Each row comes from the steps of one walk. Every step used is in the known rows, and no mark comes twice. Write the walk behind each row, first mark first.
Known rows:
papo-kimas-gafof: [-42.9  30.8  -4.0   7.3  10.8   6.1  -4.3 -33.7  -9.7  15.2  -9.3  27.5
  54.6 -11.3   5.2  23.5  15.6  -3.6  20.1]
mise-sebuvuf-kimas: [-13.8  19.8 -12.2  29.9 -15.1  -8.3   1.8  -2.5 -19.7  20.6   7.8  24.1
   1.4  35.3 -13.4 -12.0  -3.8 -19.0   8.7]
sebuvuf-kimas-mise-ripimig-peta-papo: [ 61.1  21.9   9.5   5.0   1.3  -6.0  -1.7  30.4 -30.2 -12.5 -11.0  18.6
  15.3 -12.9   7.2  -4.9 -11.1  -1.8  -3.0]
papo-kimas-mise-ripimig-peta-gafof: [ -7.8  27.2  26.8  -1.3  34.9   4.8  -4.2 -23.9 -20.6  -1.7  -8.8  22.3
  41.7 -11.6  17.7  -7.0  35.5  21.5   7.5]
peta-sebuvuf-kimas-mise: [-13.2  -6.4 -16.5   0.6 -10.9 -13.1  -8.8  21.9 -19.3   8.5  -0.2   8.3
   4.4  -6.8 -12.2  49.3  28.7 -26.2  14.7]
peta-papo-kimas: [ 36.1  27.7   0.6  27.8  17.6   7.1  -0.1   0.3 -16.8  18.1  -9.1  12.4
  27.2  -7.1   1.5  13.2 -12.3 -20.6   9.2]
ripimig-peta-mise-sebuvuf-kimas-gafof: [-30.2  40.1  -1.0  -6.0  -9.5  -1.9  -6.1 -23.0 -16.3   0.9   0.5  40.1
  17.4   7.1  -7.7  -7.7  14.6   9.7   8.7]
ripimig-peta-papo-kimas-mise: [ 19.8   6.3   1.2  -4.9   5.4   4.6  -7.2  11.2 -20.8   9.1 -15.2   8.9
  22.9 -29.4   2.2  38.4  14.3 -14.3  11.2]
sebuvuf-kimas-mise-ripimig-peta-gafof: [-10.6  24.7  18.7   0.6  20.4  -0.5  -5.7 -12.4 -23.8  -5.1  -2.3  25.2
  37.2  -3.2  12.6  -2.9  26.9  21.8   4.7]
sebuvuf-kimas: [-16.8  13.6 -14.2  32.7  -7.6  -1.3   2.6  -0.6 -20.4  14.8   9.9  19.5
  19.7  28.7  -4.3  22.7  -9.7 -26.6   8.5]
kimas-mise-sebuvuf: [ -8.8   8.0 -20.2  -6.0  -8.1 -19.0  -7.4   0.4 -16.8  37.3 -12.2  27.7
  17.1  -7.2 -15.1 -11.4  25.4 -14.6  32.6]
sebuvuf-kimas-gafof: [-48.7  28.0 -17.5   9.7 -11.7  -2.7  -6.1 -16.1 -14.4  10.9   1.2  31.8
  47.3   1.5  -3.2  30.8   2.3  -3.4  15.8]
ripimig-sebuvuf: [ 19.3  -3.9  -5.2   9.6  12.0  -2.7 -19.7  23.5   2.6  18.5   3.5  17.4
  31.3  -3.7  -8.7 -36.5  26.4  -7.4  16.3]
ripimig-peta: [ 32.7  22.1   8.9   2.0  22.7   0.9 -18.3  -3.2 -10.4  -3.5  -5.4  30.3
  26.1  -9.1  -2.1  -5.5  23.5 -13.5  -1.7]
ripimig-sebuvuf-kimas: [ -5.6  -3.0  -5.4  27.7  -9.3   2.2  -7.4  22.8  -7.4   8.8  16.4  10.9
  12.8  26.0  -6.8 -11.8   6.9 -12.7   3.5]
peta-sebuvuf-kimas: [ 12.1  14.8  -7.4  25.5   3.5 -10.2  -7.6  14.2 -14.1  -1.8   8.7  13.2
  -4.2  17.0 -15.1  19.7  17.2 -28.3  -2.4]

Which walk is each row?
[  7.3   8.2  18.6   3.1   4.1  -3.0   4.0   5.0 -28.1 -16.9  -5.2  19.3
  14.5  11.6  16.9 -10.3  17.8  -7.3   0.9]	sebuvuf-kimas-mise-ripimig-peta
[-24.7   0.4  -3.0  16.6  -8.4 -11.6  21.0   2.7 -35.8   9.3  -4.2  13.9
  23.6  24.5  19.0   1.0  -2.1 -17.1  26.0]	sebuvuf-kimas-mise-ripimig
[ -7.5   0.8   1.4  11.6  -1.3 -17.5  14.0  13.2 -31.5  -1.7  -5.1  10.1
   8.7  16.8  12.5  -1.8  15.7 -18.7  18.8]	peta-sebuvuf-kimas-mise-ripimig
[-12.6  32.0   9.6   1.5   3.2  -8.3  -7.9  -4.2 -14.6 -25.8  -2.6  27.7
  20.2  -1.9   2.2   0.7  28.1   6.0  -3.8]	mise-ripimig-peta-sebuvuf-kimas-gafof
[ 51.6  13.0  20.4 -10.5  28.2 -17.1 -13.9  19.1 -14.5 -26.0 -12.4  17.0
  -2.7 -18.9  -0.8 -17.0  56.7 -12.3  -1.9]	kimas-mise-ripimig-peta-sebuvuf
[  7.5   9.2   6.2  13.4   7.3  -6.0  19.4   3.5 -32.9  11.0 -16.6   9.6
  28.8   1.2  22.6  -5.2  -3.3 -13.1  26.0]	peta-papo-kimas-mise-ripimig
[  4.9 -15.5   4.6   1.2   5.3  -9.9  -1.6  28.4 -11.0  10.6  -3.6  10.7
  28.8   1.3  10.9 -49.8  29.5  -1.0  26.0]	kimas-mise-ripimig-sebuvuf
[-34.1  -6.4 -22.3   5.6 -18.4  -6.4  -0.3  10.0 -25.0  22.8   0.7  12.8
  23.5   4.1  -3.4  51.3   7.3 -24.6  23.7]	sebuvuf-kimas-mise
[ -6.2  -1.6   5.9  32.9  -6.5  -2.2   6.6  21.1 -16.5  -0.2  13.5   9.6
  11.5  40.7   7.5 -38.3   1.7  -7.3   4.5]	mise-ripimig-sebuvuf-kimas
[ 52.8  31.0  25.0  23.7  25.0   9.2   4.7  -0.2 -22.1  -7.9 -11.7  13.0
  17.3  -2.0  14.8 -14.9  -6.4  -8.9  -5.7]	mise-ripimig-peta-papo-kimas
[ 32.9  22.8  22.9   9.3  26.4  -3.4  -0.7  -5.6 -20.4 -14.0  -8.4  29.2
  23.8   7.9  16.0 -38.4  17.5  -7.1   0.6]	mise-ripimig-peta
[ 10.9  10.1  27.2   1.6  18.7   2.3   5.1  -6.5 -24.8 -14.5 -12.1  16.4
  18.2   3.0  21.5 -14.6  27.4  -7.3   3.4]	papo-kimas-mise-ripimig-peta
[-26.1  27.7 -11.4   4.0  -2.4  -9.2 -13.5  -4.5  -9.7  -2.8   0.3  26.9
  28.7  -8.9 -10.6  28.1  23.2  -4.0   7.5]	peta-sebuvuf-kimas-gafof
[  3.9  29.3   3.3  13.8  -5.9  -1.5   3.6 -10.1 -22.4   6.4   9.5  29.3
 -16.4  37.2 -11.3 -22.5   3.5 -13.4   2.7]	ripimig-peta-mise-sebuvuf-kimas
[ 22.5  15.5   2.4  -5.2  -1.3  -6.1  -8.4   5.4 -18.6  16.8 -15.6  19.3
   1.7 -16.1 -10.1 -12.9  23.6  -6.1  10.7]	ripimig-peta-papo-kimas-mise-sebuvuf
[ 31.6  37.3   6.9  -8.0  16.3  -7.5  -6.5 -17.8 -15.6  16.0  -5.0  40.3
  -5.4   9.1 -12.9 -50.9  23.8  -8.4  16.1]	ripimig-peta-mise-sebuvuf
[ 24.2  -9.6  12.3   7.1   6.5  -2.7   1.3  34.6 -13.9   5.6  -7.0   2.5
  22.8  -4.8  13.4 -45.1  16.6   2.5  18.4]	peta-papo-kimas-mise-ripimig-sebuvuf
[ 13.4  29.6   8.2  12.5  24.4  -8.7  23.8 -19.8 -30.6  16.1  -5.8  30.7
  22.3  28.5  19.6 -42.4  -6.1 -17.6  32.9]	peta-mise-ripimig
[ 62.4  24.3  25.0   1.1  36.5 -15.1 -14.2  12.0 -11.4 -28.2  -9.0  21.0
  -2.7  -9.6  -1.3 -33.5  49.1 -12.9  -7.9]	mise-ripimig-peta-sebuvuf
[ 28.8  17.8  17.4  21.3  10.2  -8.3  -2.6  14.7 -18.6 -27.7   5.9  14.0
 -14.4  22.4  -1.5  -9.5  23.7 -16.7 -16.6]	mise-ripimig-peta-sebuvuf-kimas
[-41.1  14.0  -1.3   9.7 -10.5  -3.0  -2.4   1.6 -11.9  -1.0   3.7  24.1
  40.8  10.9   7.0 -18.3  11.2  12.1  13.2]	mise-ripimig-sebuvuf-kimas-gafof
